Each row was made from one walk, in order. Every step used is in the known rows, and no mark comes twice. Write each row's walk.
In the rows, zero is written as 128.
Known rows:
e/m/b/v: [ 95 105 142 166 144 148 115 110 123 195 103 187 118 141 158 118 205 160
 126 180 113 125  92 149 134 109 131 119]
w/v/e: [144 161 149 176 118 105  73 146  95 117 149 120 114 105 106 110  95 127
 160 121 117  68 114 127 107 183 126 120]
k/l: [116 121 111 101 146 121 101 107 125 127 143 160 144 158 120 133 116 128
 131 133  99 103 133 120 112 150 117 141]
e/m/b/v/w/l: [112 112  76 187 113 130 115 129 122 159  95 154 165 186 168 118 186 156
 182 185  64  98 101 140 138 141 145  66]
v/h/l: [121 146  77 153 141 113  98 105 138 154 131  95 153 158 114 137 143 107
 133 121 125 113 155 146 118 182 116 134]
b/v/e/m/u: [108 101 156 180 109 148  96 110 111 199 117 190 100  90 174 107 177 165
 126 183  84  98  64 138 158 140 170 122]
w/l/h/v/e: [129 156  84 214 122  70 102 119 127 112 141 155 149  81 106 108 154 140
 160 176 105  81 115 127 125 220 113  93]
e/m/b/v/h: [111 116 117 165 167 134  76  95 129 194 109 162 135 175 131 118 224 150
 115 176 116 126 107 145 130 121 123 134]
e/m/u: [119  85 150 165 126 136 110 108 129 174 100 140 126 116 192 126 152 157
 108 154  92 142 103 134 129 121 173 137]
l/h/v/e: [123 166 134 175 132  75  97 124 132 123 145 162 127  67 109 103 160 135
 132 155 138 106 125 130 112 180 107 109]
b/v/e/m: [101 123 140 153 133 153 115 118 105 165 128 178  86 118 158  99 209 156
 129 154 101  92  88 144 160 137 134 104]
v/e: [142 153 138 155 108 123  97 147 100 118 124 135 108 100 119  95 135 137
 138 125 118  96 120 135 129 166 135 123]
v/e/m: [128 133 141 167 125 131 100 139  93 134 108 135  95 115 172  89 190 159
 119 126 101 104 118 142 133 153 141 113]
b/v/h/l: [ 97 130  70 140 149 134 113  88 150 187 153 135 143 155 106 147 158 106
 141 159 130 101 127 146 146 166 108 126]
m/b/v/e: [123 145 142 183 100 128  88 136 101 167 116 192 110  98 100  96 160 145
 156 172 114  86  91 142 130 165 129 128]
m/e: [143 153 133 121 153 137 139 145 128 122 151  93 125 147 146 130  84 110
 145 132 143 134 119 110 127 105 136 143]
u/v: [125 139 125 137 149 138 128 112 133 130 113 170 113 123 164 132 143 145
 130 135 118 141  89 125 140 131 104 121]
w/v/h: [152 149 114 146 166  98  65 112 129 126 157  90 150 164  88 141 103 109
 136 122 129 101 137 117 103 154 112 139]
h/v: [122  98 131 137 163 111 146 115 146 125 147 161 124  90 137 120 127 117
 126 123 135 142 108 133 126 154  97 106]
m/b/v/h/l/w: [102 145  71 177 126 129  86 115 119 216 120 159 150 161  99 132 175 113
 166 154 139  88 140 138 116 154 103 113]
v/w/l: [145 136  66 150  97 114 125 147 127  92 120  99 175 169 140 131 111 123
 183 137  81 100 140 119 132 159 141  74]
h/l/w/v/e/m: [108 154 113 208 122 123  81 148  69 164 131 119 102 123 172 111 159 137
 174 100 110  47 133 142 103 187 122  77]
l/w/v: [129 144 127 144 134 117  99 144 100 137 146 127 128 137 116 138  95 117
 167 105 140  87 134 103 102 118 114 102]
l/w/v/e: [146 166 134 172 109 115  71 164  72 128 146 132 110 109 113 110 103 124
 179  98 128  56 132 106 104 159 115  97]
e/m/b: [116 116 143 181 136 126  97 126 113 161  82 140 126 144 168 112 189 162
 117 148 112 138 121 149 109 128 142 127]

Which walk is each row?
[122 158  60 157 152 134  95 109 124 165 114 147 135 153 155 139 167 122
 151 112 130 113 132 129 126 159  81 101] : u/v/h/l/w
[118  95 151 173 147 145 107  92 134 175  84 186 113 107 229 134 167 177
 110 162  84 155  61 131 142 120 148 125] : e/m/u/v
[114 130  74 183 142  74 133 100 157 121 143 147 169 113 112 138 147 133
 150 181 117 109 121 122 122 179 109  96] : w/l/h/v
[138 156 136 163 127 131  97 128 104 119 110 178  94  89 155 103 149 154
 139 128 104 108  82 130 143 170 109 116] : u/v/e
[136 147  83 119 172 100  32 110 105 137 171 131 165 200  85 143  97 104
 156 108 116  63 158  90  83 149  92 129] : k/l/w/v/h
[136 124 160 210 106 117  52 143  70 176 117 139 109  98 176 108 128 153
 160 128  94  68 104 113 109 149 160 104] : l/w/v/e/m/u
[136 151 113 126 130 125 117 135 139 102 109 151 139 153 181 133 125 140
 158 121  99 139 110 122 130 123 109  85] : u/v/w
[120 161 110 136 138  67 116 130 166 107 145 143 173 130 136 132 139 120
 155 147 132 136 151 120 102 134 103  75] : l/h/v/w
[124 162  72 173 109  92 115 117 138 127 127 112 172 143 103 145 149 140
 152 187 108  97 141 117 125 154 141 118] : w/l/h
[120 174 106 199 101 111  83 154  76 150 143 119 117 105 124 119 103 117
 193  96 126  40 142 132  98 203 116  89] : h/l/w/v/e
[134 110 162 194 103 130  79 126 100 160  95 145 109  86 186  98 161 166
 118 152  81 110  96 138 133 161 178 132] : v/e/m/u
[135 177  55 159  89  78 104 141 144 102 125  97 199 177 122 144 132 135
 183 169  96  95 161 113 116 149 146  81] : v/w/l/h
[128 110 137 160 128 135  97 117 141 147  81 168 141 140 248 133 154 169
 139 145  67 153  78 128 134 115 153  88] : e/m/u/v/w
[103 136  88 149 109 136 138 139 110 164 125 126 133 129 146 132 133 116
 162 109 139  97 156 135 118 146 114  93] : h/l/w
[122 148  62 150 133 124  96 123 118 164 126 102 150 164 117 133 156 103
 148 102 140 100 173 127 114 159 105 110] : v/h/l/w
[113 106  97 199 162 132  79  66 145 201  91 148 138 135 211 142 180 158
 113 159  83 141  90 151 135 173 137 132] : e/m/u/v/h/l
[134 149 164 226 128 101  43 145  76 148 105 136 112 117 145  94 154 160
 149 137 100  79 104 145  91 184 138 118] : w/v/e/m/b
[130 140 150 204 116 118  69 144  84 149  82 149 108 116 161  78 198 168
 125 143 100 106 111 152 112 168 143 123] : v/e/m/b
[ 95 141  59 138 138 142 115 107 127 199 145 149 139 162 105 141 167 101
 157 138 141  85 145 128 140 141  97 102] : b/v/h/l/w
[126  81 165 199 139 115  99 112 117 161 113 181 105  48 194  88 157 158
 115 149  88 126  78 143 131 185 144 110] : h/v/e/m/u
[132 154 153 225 118 111  41 161  55 160  98 147 108 125 153  92 163 156
 169 120 113  66 121 126  83 158 129  95] : l/w/v/e/m/b
[129 153  87 170 155  94  73 103 132 148 157  76 157 160 100 152 105  98
 155 118 127  85 148 141  96 196 113 130] : w/v/h/l
[147 132 152 190 102 130  76 117 114 150 102 190 109  62 173 110 115 162
 137 154  88 117  61 129 141 171 144 133] : m/u/v/e
[113 154 147 224 141  71  67 126 117 154 103 183 126  83 154  85 221 168
 123 172 121 117 116 150  93 178 116 107] : l/h/v/e/m/b
[131 118 119 126 147 104 133 136 152  97 139 145 151 121 156 120 114 111
 157 107 117 139 128 128 118 148  98  72] : h/v/w
[143 158  73 200  86  86  81 113 156 133  99 150 198 140 172 159 118 161
 182 203  66 114  97 105 125 154 157  90] : m/u/v/w/l/h
[137 104  67 158 133  96 142 133 147  84 137 130 172 131 148 123 107 115
 181 131  86 113 123 122 129 189 107  55] : h/v/w/l
[134 100  91 197 118 131 104 110 133 136  80 152 162 149 239 137 147 172
 164 169  36 126  72 124 146 151 161  72] : e/m/u/v/w/l
[107 147 100 170 121 118 112 135 103 159 146 113 137 133 133 149  97 107
 185 102 136  71 146 126  98 162 110  91] : h/l/w/v
